Known rows, with every way that one mark hangs from another:
Y(R(X)): [-0.15 -0.52  1.06 -0.55 -0.52  1.58 -1.40 -2.48  3.61  1.40  0.58  2.03
  0.48  0.12 -0.87  1.66 -0.15  0.08 -0.78 -0.70  1.56 -1.91]
R(D X): [ 0.73 -1.10  2.08  2.50  0.68  0.33  0.21 -2.71  5.02 -0.14  0.62  1.90
 -0.03 -1.32 -1.20  2.36  0.00 -1.97 -2.82 -0.01  1.28 -0.88]
V(F(B T(E(X)) Z)): [-2.15 -0.40  0.45  0.52  1.87  3.28 -3.89  1.41  0.17  0.16 -2.11 -0.81
  0.21  0.02  0.56 -1.00  0.64  0.72 -0.43 -3.01  0.61  1.12]
T(E(J X)): [ 0.40 -0.74  1.51 -1.96 -0.85  2.27  0.44  0.66  0.35 -0.12 -0.61 -1.04
 -2.06 -1.75  1.45 -0.70  0.86  0.00 -1.53  0.97  1.30 -0.84]
L(V(A E(J) F(B T))): [-0.49  2.51 -0.37 -1.34  0.09  4.29 -1.40  2.02 -2.28  1.97 -1.29  0.78
  0.66  0.36 -0.82 -0.94 -0.04 -0.26 -0.25 -3.32 -2.58  0.37]
Z(F(B T(E(J X)))): [-0.83 -1.51  2.69 -0.78  0.64  3.18 -3.00  0.88 -0.68  0.43 -1.48 -0.71
 -2.41 -2.90  1.58  0.28  1.47  0.48 -1.51 -2.66  1.49 -0.64]
A(Y(R(D X))): [ 1.15 -0.25  1.06  1.73 -0.08 -0.15 -2.74 -3.32  5.92  1.10 -0.14  2.10
  0.65  0.70 -1.53  4.29 -0.38  0.15 -1.93  0.14 -0.06 -0.76]
L(V(E(J X))): [ 1.08  0.72  3.09 -2.59 -1.14  2.52  3.06 -0.16 -0.32  0.57 -0.37  0.24
 -1.06 -0.78 -1.06 -0.68  0.05 -1.05 -1.21 -0.32 -1.65 -0.95]
L(V(A)): [ 0.88  2.87  1.81 -1.43 -0.94  2.35 -0.53 -0.20  2.09  2.01  0.08  1.52
  0.50  0.25 -1.99  1.07  0.19 -0.98  0.79 -2.43 -1.06 -1.35]
D(E(X)): [ 0.21 -0.10  2.32 -2.42  0.23  0.74  1.78 -1.06  0.35  0.20 -0.60  1.35
  0.29 -0.15 -0.60  0.18  1.37  0.20  0.65  1.32 -1.03 -1.41]
V(A E(J X) F(B T Z)): [-2.17  1.05 -1.52 -1.14  1.92  3.92 -1.73  1.03 -3.84 -0.69 -1.45  0.67
  0.45 -0.21 -1.18 -3.57  0.24  1.87 -0.90 -1.66 -1.37  0.87]
F(T Z): [-0.67 -0.46  2.49 -2.09  1.40  1.65 -2.55  0.54  3.28  0.96 -0.45 -0.92
 -0.30 -0.96 -0.71  0.66  1.20  0.85 -0.17 -2.23  0.53  0.27]
V(A(Y) E(J X) F(B T)): [-0.59  0.75 -1.36  0.15  0.71  2.87 -2.26  1.28 -2.85 -0.15 -2.07  1.42
  0.30  0.33 -0.48 -1.10 -0.13  2.02 -1.14 -1.24 -2.79  0.20]
L(V(A E(T) F(B Z))): [-1.16  2.88 -0.52 -0.44  0.97  3.51 -1.09  0.18 -1.46  0.30 -1.68  0.86
  2.15  2.37 -2.69 -1.19 -0.62 -0.60  0.92 -2.91 -2.47 -0.01]
A(Y): [ 1.48 -0.17  2.11 -0.71 -0.87  0.43 -1.08 -0.46  4.89  1.41 -1.23  0.34
 -0.32  1.67 -1.15  3.32  0.24  0.22  0.00 -0.42 -1.51 -1.34]
V(A E F(B T Z)): [-2.15  1.40 -2.43 -0.55  1.89  3.24 -2.67  1.00 -1.03  0.49 -1.46  1.46
  2.13  2.18 -1.83 -1.70  0.21  1.56  1.11 -3.25 -1.44  1.10]
F(B T(E(J X)) Z): [-2.66 -1.52  2.49 -2.41  1.92  3.91 -4.19  1.33 -0.03  0.01 -1.14 -3.33
 -1.50 -2.80  0.74 -0.85  2.31  1.02 -2.22 -1.65  1.25  1.47]
D(E(J T)): [ 0.64 -0.12  1.85 -4.06  0.14  1.19  1.20  0.43 -0.88  0.25 -1.04 -1.40
 -0.79 -1.07  0.39  0.47  1.67  0.03 -0.42  2.54 -1.42 -1.60]
V(A(Y) E): [ 0.94  1.10 -1.35 -1.26 -0.82  0.61  0.05 -0.73  2.18  0.71 -0.56  2.42
  1.34  2.72 -1.92  1.28 -0.01  1.26  1.27 -0.36 -2.25 -0.70]
L(V(F)): [ 1.40  2.36  1.82  0.02 -0.93  2.35  0.50  0.60  2.10  2.28 -1.44  1.17
  0.29  1.58 -1.01  0.93 -1.06 -1.81  0.59 -2.64 -1.61 -1.36]
Y(R(D X)): [ 0.41 -0.28  0.94  1.37  0.08  0.70 -1.34 -3.23  4.70  0.57  0.76  2.53
  0.53 -0.43 -1.50  2.51 -0.34 -0.44 -1.96  0.15  1.65 -1.23]
X(E(J T)): [ 1.07 -0.19  2.18 -2.52 -2.03  0.54  1.56  0.53 -0.31 -1.79 -1.36 -2.46
 -1.64 -0.87  0.32  0.24  0.87 -0.43 -2.57  1.05 -0.56 -1.92]
Z(F(B T(E(J)))): [-0.71 -1.17  1.95 -1.32  0.43  3.25 -3.45  1.41  0.49  1.49 -1.52 -1.25
 -2.09 -2.01  1.54  1.18  1.50  0.29 -0.93 -3.14  1.28 -0.40]

Rows:
[ 0.86 -0.72  1.44 -1.59 -0.06  1.94 -2.02  1.23  0.86  1.46 -1.14 -0.39
 -2.38 -2.30  2.40  0.87  0.78  0.42 -0.45 -2.46  1.55 -0.63] | Z(F(T(E(J))))
[-0.02  1.41 -2.11  1.00  0.24  2.08 -2.65  1.57 -1.04  0.13 -1.01  2.33
  0.44 -0.62  1.60 -1.29 -0.16  1.09  0.66 -2.25  0.85 -0.21] | V(A F(T(E(X))))
[ 0.80  0.41  1.37 -1.80  0.37  0.62 -0.12 -1.70 -0.36 -0.89 -0.41  0.73
 -0.40 -1.56 -0.90  0.74  0.80  0.99 -1.59  3.45 -0.22 -1.45] | Y(R(D(E(J T X))))
[ 0.18 -0.32  0.69  0.20  0.93  0.01 -1.02 -3.31  2.22 -0.13  0.38  2.16
  1.29 -0.86 -0.83  2.35  0.49 -0.24 -1.41  1.76  0.71 -1.10] | Y(R(D(E(T)) X))
[ 0.18  0.08  0.33 -0.01  0.65  0.29 -0.87 -3.48  3.27  1.04  0.53  2.72
  1.46 -0.06 -1.20  2.39  0.52 -0.28 -0.95  1.16  0.48 -0.54] | Y(R(D(E) X))
[-0.90 -0.74  1.03 -2.06  1.21  1.84 -3.32  1.11  3.01  1.01 -0.65 -1.57
 -0.33 -0.93  1.09  0.50  1.55  0.85  0.15 -2.37  1.50  1.42] | F(T(E) Z)
[ 0.55  2.31 -2.76  1.75 -0.43  1.29 -3.40 -1.82  2.16  1.70 -0.96  3.90
  1.97  2.47 -0.98  1.53 -1.65  1.04  0.48 -1.42 -1.02 -1.44] | V(A(Y(R(X))) F)
[-1.41 -1.54  1.79 -2.27  0.33  3.71 -3.82  2.49  0.98  1.42 -1.09 -2.92
 -1.64 -1.89  1.56  1.03  2.43  0.43 -1.61 -1.76  0.99  0.51] | F(B T(E(J)))
[ 0.84  1.43  1.78 -0.44 -0.35  3.05 -1.06  2.07 -0.87  1.42 -1.48 -0.27
 -1.25 -1.90  1.94 -0.52 -0.27 -0.87 -1.17 -2.43 -0.48  0.11] | L(V(F(T(E(J X)))))
[ 1.63  2.74 -0.14 -0.11 -0.52  1.84  0.69  0.18 -2.84 -0.29 -1.74  1.61
  0.22  0.50 -0.76 -0.81 -1.46 -0.10 -0.77 -0.38 -3.54 -1.06] | L(V(A(Y) E(J T X) F))
[ 0.64  3.13 -0.82  0.16 -0.35  2.79 -2.83  1.86  0.24  2.34 -1.01  1.54
  0.89  0.01  0.96  0.19 -0.33 -0.60  1.13 -4.12 -0.56  0.28] | L(V(A F(T(E))))
[ 0.91  0.08  2.19 -0.14  0.82 -0.16  1.68 -1.81  1.90 -0.63 -0.31  1.80
  0.21 -0.63 -1.42  1.22  1.07 -0.40 -0.69  2.06 -0.73 -0.65] | R(D(E(X)))
[ 1.44  0.35  1.62 -1.05  0.19 -0.28 -1.48 -1.94  1.06 -0.43 -1.21  0.27
 -0.38 -0.64 -0.79  2.53  0.56  1.44 -1.79  3.33 -1.74 -1.09] | A(Y(R(D(E(J T X)))))
[ 0.40  1.93 -1.45  0.49  0.18  1.96 -2.37  1.46  0.38  1.08 -0.91  2.49
  0.72  0.29 -0.05 -0.22 -0.39  0.94  0.97 -2.67 -0.32 -1.01] | V(A F(T))
[-1.88  0.03 -0.26 -1.09  1.60  4.07 -4.13  2.47  0.15  1.30 -2.31 -2.44
 -0.49  0.04  1.07 -0.80  0.89  0.59 -0.85 -2.55  0.12  1.39] | V(F(B T(E(J)) Z))
[ 0.58 -0.99  2.11 -0.01  0.22  1.23 -1.69  0.15  0.83  0.27 -0.87  1.30
 -1.65 -2.33  1.86  0.67  0.61  0.54  0.00 -2.83  2.00 -0.92] | Z(F(T(E(X))))
[ 0.80  2.28  1.32 -2.46 -0.95  2.73  2.04 -0.31 -1.52  0.45  0.13  1.56
 -0.26 -0.86 -1.56 -1.45 -0.03 -0.41 -0.60 -0.61 -1.81 -0.93] | L(V(A E(J X)))
[-2.37 -1.06  3.08 -1.79  2.05  3.12 -4.16  0.71  2.90  1.00 -0.96 -1.88
 -0.07 -0.69 -1.60  0.92  1.98  0.70 -0.70 -3.03  0.21  0.53] | F(B T Z)
[ 0.39 -0.61  1.42  1.00  1.35 -0.20  0.88 -3.00  3.51  0.35  0.36  2.14
  0.98 -0.74 -0.79  2.32  0.93 -1.69 -1.68  1.18 -0.07 -0.14] | R(D(E) X)
[ 0.34 -0.20 -0.09  0.92  0.10  1.78 -1.53  1.73  0.36  0.24 -1.57  1.04
 -0.38 -0.58  2.07 -0.48 -0.16  0.41 -0.02 -1.95  0.94 -0.28] | V(F(T(E(X))))
[-2.80 -1.59  2.43 -1.20  2.00  3.26 -4.40  0.78  1.25 -0.08 -1.04 -2.08
 -0.38 -1.70  0.15 -0.15  2.23  0.96 -1.05 -2.67  1.52  1.38] | F(B T(E(X)) Z)
[ 1.25  0.16  0.88  0.60 -1.30 -0.44 -1.62 -2.95  3.94  0.09 -0.71  0.41
 -0.17  0.14 -0.64  3.36 -0.21  0.02 -3.54  0.98 -0.81 -0.37] | A(Y(R(D X(E(J)))))
[ 0.50  0.08  0.73  0.17 -1.31  0.35 -0.28 -2.87  2.63 -0.51  0.17  0.77
 -0.21 -0.88 -0.78  1.67  0.06 -0.59 -3.68  0.86  0.94 -0.79] | Y(R(D X(E(J))))
[-1.79  1.13 -1.47 -0.88  1.59  3.50 -0.22  0.20 -4.70 -2.24 -1.74  0.31
  0.55  0.64 -1.83 -3.79 -0.35  1.16 -1.06  0.25 -1.53 -0.54] | V(A E(J T X) F(B Z))
[ 0.46  0.51 -0.91 -1.57 -0.40  1.15  1.06 -0.18 -0.34 -1.10 -0.08  1.79
  0.91  0.98 -1.51 -0.42  0.12  0.73  0.81  0.20 -0.61 -1.71] | V(A E(T))
[ 1.21  2.80 -2.99  2.12 -1.10  0.30 -2.32 -2.07  1.05  0.07 -1.34  2.60
  1.19  1.58 -0.68  1.34 -1.55  0.54 -2.16  0.00 -1.66 -0.46] | V(A(Y(R(D X(E(J))))) F)
[ 1.67  0.66  0.90 -1.62  0.06 -0.17 -1.98 -1.37  2.25  0.65 -1.33 -0.09
  0.01  0.35 -0.85  3.43  0.60  1.23 -1.14  2.88 -2.01 -0.77] | A(Y(R(D(E(J T)))))
[ 0.56  2.85 -0.05 -0.36 -0.28  3.40 -2.04  1.92 -2.01  1.32 -1.00  0.92
 -0.47 -1.91  1.47 -1.26 -0.27 -0.26 -0.49 -2.73 -0.49  0.11] | L(V(A F(T(E(J X)))))
[ 1.41  0.80  1.31 -1.37 -0.10  0.02 -1.19 -2.03  2.07  0.75 -1.00  1.01
 -0.14  0.07 -1.26  2.60  0.56  1.44 -1.29  2.81 -1.88 -0.58] | A(Y(R(D(E(J X)))))
[ 0.12  1.98  0.95 -1.58  0.51  3.37 -2.34  2.11  0.51  2.34 -1.79 -1.59
 -0.54 -0.63  1.28 -0.45 -0.06 -0.76 -0.52 -3.22 -0.77  1.37] | L(V(F(T(E(J)) Z)))
[-1.40  0.98  2.09 -0.23  1.43  3.46 -0.87  0.56 -0.87  0.64 -1.77  0.54
  0.95  0.56 -1.55 -1.25 -0.14 -0.33 -0.29 -3.80 -2.01  0.98] | L(V(E(X) F(B T Z)))
